Each row comes from the steps of one path. Every step used is in the known rows, and no mark comes twice. Write the path behind each row, first mark first.
(in the rows, 128 means zero)
Known rows:
l p n w q: [ 67 138  97 125 125 138 135 101 178 112  76 148 121 121 182 163 124 113
 124 122 136]
n w q p: [156 105 142 184  61 187 149 124 163  88  98 136 132  82 168 139 131 122
  75  88 147]
n w q p l: [135 111 121 147  79 149 134 109 183 103  72 143 123  92 127 147 183  96
  81  84 139]
h l p n w q: [ 71 116 103  66 127 157 134 106 163  92  78 134 118 119 155 144 109 125
 108 129 169]
p l: [ 69 114 133 121 112 128 121 151 115  98  90 124 179 139  94 174 173 143
  97 116  96]
q h n p l: [129 118 110 101 152 114 105 131 172 117  63  86 113 107 104 145 170  65
 137 116  94]
w q: [ 88 119 160 183  89 182 150 169 105  94  81 162 175 115 153 154 133 154
  72 102 119]
q h n w: [171 107 140 149 121 158 138 135 160  75 102  72 112 110 133 179 156  93
 133 110 187]
n h: [127 125 130 140 122 150 151 160 108  66 124  84 170 143 127 142 129 140
  95 106 149]
w n h: [152 119 156 120 129 134 142 157 120  79 120  79 155 156 156 165 140  99
  82  85 164]
l p n h: [ 68 138 100  90 164 116 129 105 139 106 104  97 146 159 141 146 115 125
 128 130 131]
w n h q p: [211 109 164  97 109 154 141 128 169 130 107 106  96 120 133 144 130  62
  60 128 183]
w q p n h l: [118 115 132 104 136 167 151 127 145  90  75 112 150 109 119  98 127  83
  84  83 163]
h l p n: [ 39 101 120  59 139 151 127 118 111 102  91 119 146 135 121 161  98 165
 109 151 124]
x l p n w q: [ 70 169 101  96 124 103 103  85 198  98  70 152 111 131 134 184 104 118
 149 115 135]
x l p n w: [ 70 150  91  74 130  94  95  84 185  85  96 111 117 146 111 195  99 137
 167 134 125]
x l: [ 96 134 156 134  92 137 109 155 114  68 110 126 167 139  86 190 102 176
 116 109 108]
h l p: [ 80  93 138  72  98 169 130 142  89  82 108 120 135 132 126 159  82 205
  75 141 141]
x l p: [ 77 141 144  94  94 116  99 116 122  88 107 142 128 141 101 198  80 197
 109 129 108]
l p n w: [ 69 120  92 105 129 130 125  99 162 102  99 106 129 141 158 175 115 135
 144 148 132]
n p l x: [116 101  95  73 134  90  94 129 139 121  96 104 150 117  97 169 133 126
 143 110  76]
q h: [111 120 156 168 130 163 139 146 129 109 101 127 158 126 132 160 147 138
 120 106 107]
h l x: [124  71 154  74 112 158 121 160  76  80 121 102 164 122  80 184  99 185
 106 102 164]
q p l: [104 100 140 136  90 144 120 117 130 114  87 127 161 113  90 164 171 133
  85 103  93]
p n: [ 50 123 136 156 134 152 137 144 121 105  87 119 197 145 131 171 137 131
 130 126  93]

Write each row's path:
[112 110 145 134 112 180 131 118 165 154  74 141 136 109 104 146 129  98
 109 168 118]
h q p n
[103 101 139  71 127 162 127 121 124 105 100 127 109 118 123 153 107 174
  96 128 135]
q h l p
[101 100 129  85 123 104 106 137 104 120 100 114 168 132  64 209 164 141
 127 100 116]
p l x
[ 97 171 100  25 166  90 102  96 182 124  87 120  94 152  75 158  92  98
 136 176 158]
x l p n h q
[153 111 130 144 133 155 117 145 158  98  86  84 115 102 141 140 116  94
 129 118 106]
q h n p
[ 60 116 122  63 172 143 126  99 147 126  78 127 122 137 118 152 123 136
 135 131 121]
q h l p n
[ 69 167  96  56 161  76 100  95 156  96  96 102 128 166  89 169  96 128
 147 121 127]
x l p n h
[133 114 121  79 123 162 140 109 171  90  89 140  81 101 160 133 122 133
  94 104 187]
n w q h l p
[186 125 154  81 133 147 143 155 148 111 109 104 114 144 137 152 137  73
  72 143 194]
w n h q
[ 85 123 112 148 128 156 140 128 156  84  98  93 169 136 140 170 143 111
 149 124 129]
p n w
[149  94 138 147  88 170 133 156 128  52 113  65 137 118 136 186 133 123
 113 120 190]
h n w
[111 135 162 185 118 172 147 152 137 113  73 164 150 108 150 149 154 125
 100  92 112]
w q h
[140 107 166 152 125 162 132 151 124  94  86  95 135 121 113 179 149 114
 116 111 155]
q h n
[147 113 137 123 122 185 153 141 162  73  84 126 118  98 143 129 149 111
 102  87 185]
n w q h l
[117 105 115 160 104 161 135  99 176 101  99  95 154 113 143 160 134 105
 138 112 128]
q p n w
[107 141 116  93 163 148 142 149 154 121  92 103 139 145 110 132 141  79
 121 164 161]
p n h q
[ 83 151  98 125 155 133 135  81 206 135  60 150 100 117 176 151 146  78
 148 111 134]
l p n w q h
[136  84 137  99 103 114 101 103 127 136  96 120 148 108  62 194 158 131
 108  89 116]
q p l x
[151 105 119  49 147  74  86 119 154 135  92  95 133 122 123 187 139  79
 129  91  92]
w n p l x
[152  84 122  49 161 125 124 102 130 105 109  67 140 116  75 155 108 103
 132  82 175]
q p n h l x
[ 81 136 114 131 161 135 140 145 128  88 104  85 182 151 130 141 140 101
 134 111 131]
p n h
[121 123 134 177  83 175 152 157 142  69  97 132 148 113 171 155 140 133
  89 102 151]
n w q
[119 119 122  90 126 102 106 132 161 112  83 113 142 129 150 154 150  82
  99 107  72]
w n p l
[112 104 114  99 116 125 101 145 140  86  77  86 137 114 106 152 144  96
 108 132  95]
h n p l
